Each row was made from one path, in order. Every step used is in the known rows, and no mark comes twice. Write each row's path.
Known rows
doko reguto: [ 0.64 -2.29  0.81 -0.11 -1.47 -2.65 -0.12  1.61  3.02  2.24 -1.04  0.62
  0.15 -1.16 -0.27 -0.18  0.15  3.11  0.14 -2.73]
guna tozip reguto: [ 1.44 -1.61  2.18  2.27 -2.03 -4.30  1.19  1.89  1.27  2.64  0.35  1.71
 -0.27 -1.34  0.01  1.19  3.24  1.45  1.68 -3.43]
doko pimag tozip: [-1.27 -0.42  0.98  0.08 -3.08 -3.35  0.97  2.05  1.35  2.68  0.97  1.04
  2.27 -1.89  1.07  1.83 -0.72  1.46 -0.35 -2.84]
reguto tozip: [-0.68 -2.84  0.19  0.67 -2.38 -1.16  0.65  0.95  2.54  0.85  0.23 -1.72
 -1.00 -2.10 -0.42 -0.19  2.22  2.47  0.90 -3.42]
reguto fipe pimag: [-1.90 -3.15  0.41 -0.61 -3.26 -1.27 -0.58  2.30  0.28 -1.01  2.07 -0.80
  0.38 -2.03  1.85 -2.00  0.93  2.19 -0.66 -1.97]
guna tozip pimag fipe: [-0.30 -0.48  2.16  0.83 -1.36 -4.82  2.01  3.13 -1.13  0.17  2.10 -0.72
  0.23 -1.16  1.75  1.72  1.09 -0.07  0.63 -2.60]
guna tozip reguto doko: [ 1.14 -2.84  2.22  2.18 -2.03 -3.03 -0.21  2.10  2.33  2.92  0.73  0.87
 -0.06 -2.08  0.29  0.11  2.76  2.83  3.04 -4.47]
tozip pimag: [-0.90 -0.32  2.03  1.25 -1.42 -3.25  1.53  1.35  0.87  0.92 -0.29 -0.51
  0.23 -1.83 -0.61  0.26  0.49  0.85 -1.57 -2.64]
pimag doko: [-1.24 -0.22 -0.54 -1.39 -3.44 -1.16  1.73 -0.11  1.00  1.48  3.00 -0.51
  0.83 -1.64 -1.50  1.00  1.27  2.33 -0.57 -2.21]
tozip reguto doko: [ 0.04 -3.07  1.40  1.63 -2.06 -1.24 -0.13  1.97  2.89  2.86  0.63 -0.22
  0.03 -2.55 -0.48 -1.04  1.84  3.61  1.74 -4.52]
fipe pimag doko: [-1.48 -0.70 -1.18 -1.66 -2.76 -0.18  1.16  0.11  0.19  0.27  4.12 -0.47
  1.26 -1.72 -0.14  0.20  0.88  3.25 -0.61 -1.99]
fipe pimag doko reguto tozip: [ 0.42 -3.05 -2.39 -0.17 -1.94  0.75 -0.06  1.61  4.50  1.01  1.00  0.55
  0.60 -1.89  1.16  0.20 -0.23  5.84  1.13 -2.62]
reguto tozip pimag fipe: [-1.10 -2.15  0.42  1.44 -1.37 -1.87  1.88  3.44  1.30 -0.18  1.09 -2.52
 -0.60 -2.22  1.47  0.56  0.63  1.70  0.56 -3.34]
pimag tozip: [-1.53 -0.95  0.45 -0.57 -3.68 -1.97  0.07  0.70  0.75  2.50  1.66  0.64
  0.71 -1.84 -0.29  0.94  1.91  1.29 -0.19 -2.70]
tozip reguto fipe pimag doko: [-0.89 -2.46 -0.98  0.51 -4.06 -0.17  0.60  2.87  1.85  0.80  3.13  1.35
  1.31 -2.34  1.54 -0.70  0.99  3.78 -0.19 -2.12]
doko pimag fipe: [-1.17 -1.21  0.92 -0.73 -1.69 -3.65  2.26  3.59 -0.27  0.65  2.77 -2.03
  1.51 -1.38  1.88  0.99 -1.16  1.43  0.48 -3.01]
tozip reguto fipe pimag: [-0.60 -3.59  0.62  1.52 -2.96 -1.49 -0.29  3.60  1.47  0.41  1.21  0.82
  0.31 -2.32  2.07 -1.81  1.45  2.90  0.08 -2.68]
zupi doko pimag: [ 0.75 -0.93  1.94 -0.97 -0.82 -4.48  1.85  2.16  1.26  1.44  1.24 -1.18
  1.55 -1.73  1.13  0.93 -0.62  3.15 -0.65 -3.85]
tozip reguto fipe pimag doko zupi: [-0.63 -3.69  0.38  0.67 -4.43 -0.67  1.96  3.37  3.61  1.07  0.96  3.80
  1.81 -2.49  2.31 -0.96  0.50  5.25  0.13 -2.28]
tozip pimag doko reguto fipe: [-0.28 -1.47  0.13  0.63 -3.29 -2.20  0.56  3.33  4.15  1.29 -0.79  1.80
  1.61 -1.87  1.07  0.25 -2.13  3.12 -1.63 -1.48]
guna tozip: [ 0.10 -1.23  1.94  0.05 -2.28 -4.12  0.83  0.68  0.09  1.21  1.22  0.06
 -0.24 -1.08 -0.19  1.02  2.71  0.71  0.92 -2.71]
reguto doko: [-1.23 -2.58  1.13 -0.52 -2.35 -1.10 -0.45  0.77  1.71  1.41  1.57 -1.86
  0.08 -2.29 -0.72 -1.23  1.24  2.94  1.04 -3.83]
fipe pimag tozip reguto doko: [-0.77 -3.04  0.00  1.26 -2.75  0.16 -1.52  2.35  2.19  3.03  2.35  1.60
  1.26 -2.96  1.62 -0.62  1.68  4.36  1.87 -4.19]
tozip reguto doko pimag: [ 0.34 -2.48  1.87  2.26 -1.42 -2.66  0.71  3.35  3.38  3.09  0.05  0.07
  1.58 -2.62  0.91 -0.21 -0.76  3.79  1.66 -4.71]
zupi doko reguto fipe pimag tozip: [ 0.62 -3.72 -0.25 -1.58 -2.86 -1.74 -2.27  3.83  2.91  1.46  1.18  2.08
  1.59 -2.05  4.01 -0.62 -0.34  5.17 -0.21 -2.73]

Write each row's path
[-2.14 -2.03 -1.19 -1.58 -4.36 -0.01  0.26  1.68  0.71 -0.68  3.97 -0.31
  1.35 -2.10  1.31 -0.91  0.36  3.00 -0.88 -1.43] : reguto fipe pimag doko
[-2.50 -2.75 -0.30 -0.73 -4.60 -0.84 -1.45  2.52  0.40  0.38  2.60  0.88
  1.22 -2.38  2.50 -0.89  1.01  2.00 -0.53 -1.83] : reguto fipe pimag tozip
[ 0.42 -0.16  0.17  0.57 -1.74 -2.27  1.45  1.72  3.67  2.22 -0.58  1.60
  1.49 -1.49 -0.35  1.36 -1.59  3.36 -1.34 -2.07] : tozip pimag doko reguto
[-0.04 -3.60  0.83 -0.10 -3.10 -2.61 -1.02  3.23  3.45  1.22 -1.21  0.77
  0.27 -1.54  1.23 -1.26 -0.39  2.88 -0.20 -2.19] : doko reguto fipe
[ 0.33 -4.25  2.75  1.77 -2.38 -1.73  1.19  2.48  4.66  3.16 -1.42  2.25
  0.52 -2.69  0.34 -1.30  1.38  5.14  2.03 -4.71] : tozip reguto doko zupi
[-0.29 -4.07  0.16 -0.27 -2.35 -1.56 -1.61  3.42  2.59  0.12 -0.09  0.86
  0.67 -1.64  2.56 -1.99 -0.73  3.76 -0.18 -1.94] : doko reguto fipe pimag
[-0.51 -2.57  0.65  1.48 -3.44 -0.81 -0.99  2.19  3.09  4.19  1.18  1.45
  0.80 -2.86  0.24  0.12  1.99  3.44  1.92 -4.39] : pimag tozip reguto doko
[-0.24 -1.40  0.63  1.58 -3.35 -2.08  0.37  1.94  1.97  3.89  0.82  2.33
  0.67 -2.09 -0.05  1.16  2.50  2.03  0.55 -3.35] : pimag tozip reguto
[ 0.17 -0.48  1.24 -1.09 -2.26 -3.98  0.96  2.31  1.42  2.82  1.78  0.52
  2.34 -2.02  1.82  2.02 -0.44  2.95 -0.50 -3.74] : zupi doko pimag tozip
[ 1.48 -0.91  1.50  1.03 -1.91 -4.19  1.35  3.56  2.61  4.18  0.92  2.13
  2.31 -2.26  2.08  2.23  0.13  3.66  0.24 -4.40] : zupi doko pimag tozip reguto
[ 1.40 -4.07  3.60  2.30 -2.40 -3.51  1.19  2.52  4.10  3.21 -1.35  3.28
  0.40 -2.21  1.13 -0.08  2.21  4.31  3.28 -4.64] : guna tozip reguto doko zupi
[-0.98 -1.52  0.82 -1.30 -3.85 -1.57  3.09  0.33  2.83  1.77  0.86  1.91
  1.36 -1.74 -0.72  0.73  0.71  3.84 -0.35 -2.43] : pimag doko zupi
[ 0.80 -2.25  1.52  1.08 -3.50 -4.00  0.43  5.18  3.07  3.27  0.71  2.30
  2.39 -2.66  3.49  1.11 -0.41  3.48 -0.03 -3.85] : zupi doko pimag tozip reguto fipe
[-0.30 -3.84  1.99  1.64 -3.76 -1.32  0.44  2.60  4.77  4.51 -0.88  3.95
  1.35 -2.98  1.00 -0.17  1.49  4.92  2.18 -4.56] : pimag tozip reguto doko zupi
[-0.87 -3.64 -0.50 -0.44 -3.76 -1.12 -2.38  3.61  2.76  1.45  0.48  2.56
  1.46 -1.94  3.26 -0.89 -0.56  3.56 -0.06 -1.80] : doko reguto fipe pimag tozip
[ 0.50 -3.05  0.14  1.77 -0.54 -2.13  0.91  4.59  3.72  0.84 -1.13 -0.88
 -0.33 -1.79  2.27  0.53 -0.97  3.28  1.07 -3.26] : doko reguto tozip pimag fipe
[-0.98 -2.66  0.63  1.59 -4.99 -1.96 -0.53  3.56  2.45  2.97  0.60  2.42
  0.74 -2.49  1.40  0.02  1.93  1.79  0.29 -2.83] : pimag tozip reguto fipe
[ 0.82 -1.29  1.01  1.12 -3.29 -3.92  0.53  3.39  3.58  1.33 -0.71  2.82
  1.49 -1.41  1.90  1.43 -1.22  2.35 -0.41 -1.45] : guna tozip pimag doko reguto fipe
[ 0.43 -3.38  1.53  2.02 -2.89 -3.22 -0.32  3.68  0.90  0.53  1.28  1.93
  0.21 -1.83  2.83 -0.70  2.38  2.10  1.39 -2.61] : guna tozip reguto fipe pimag
[ 1.96 -3.19  0.45  0.59  0.36 -2.82  0.97  4.84  3.79  0.94 -0.36 -1.39
 -0.24 -1.87  3.00  0.80 -0.72  4.83  0.85 -4.14] : zupi doko reguto tozip pimag fipe
[ 2.10 -2.31  1.15 -1.27 -0.60 -3.35 -0.03  1.89  3.16  2.33 -0.22  0.15
  0.24 -1.28  0.48  0.10  0.41  4.65 -0.07 -3.59] : zupi doko reguto
[ 0.17 -2.32 -0.13  1.05 -4.09 -1.96  0.64  2.96  1.33  0.79  3.18  2.41
  1.20 -1.88  2.35  0.44  1.87  2.94  1.10 -2.05] : guna tozip reguto fipe pimag doko
[-0.32 -2.46 -0.78 -1.03 -4.25 -1.28 -0.18  2.53  3.95  1.57  0.68  1.23
  1.22 -1.62  0.71 -0.12 -0.82  3.74 -0.39 -1.61] : pimag doko reguto fipe
[-1.28 -1.98  0.14 -1.50 -3.17 -0.63  2.57  0.46  1.98  0.58  1.99  2.04
  1.81 -1.83  0.62 -0.02  0.41  4.76 -0.32 -2.16] : fipe pimag doko zupi
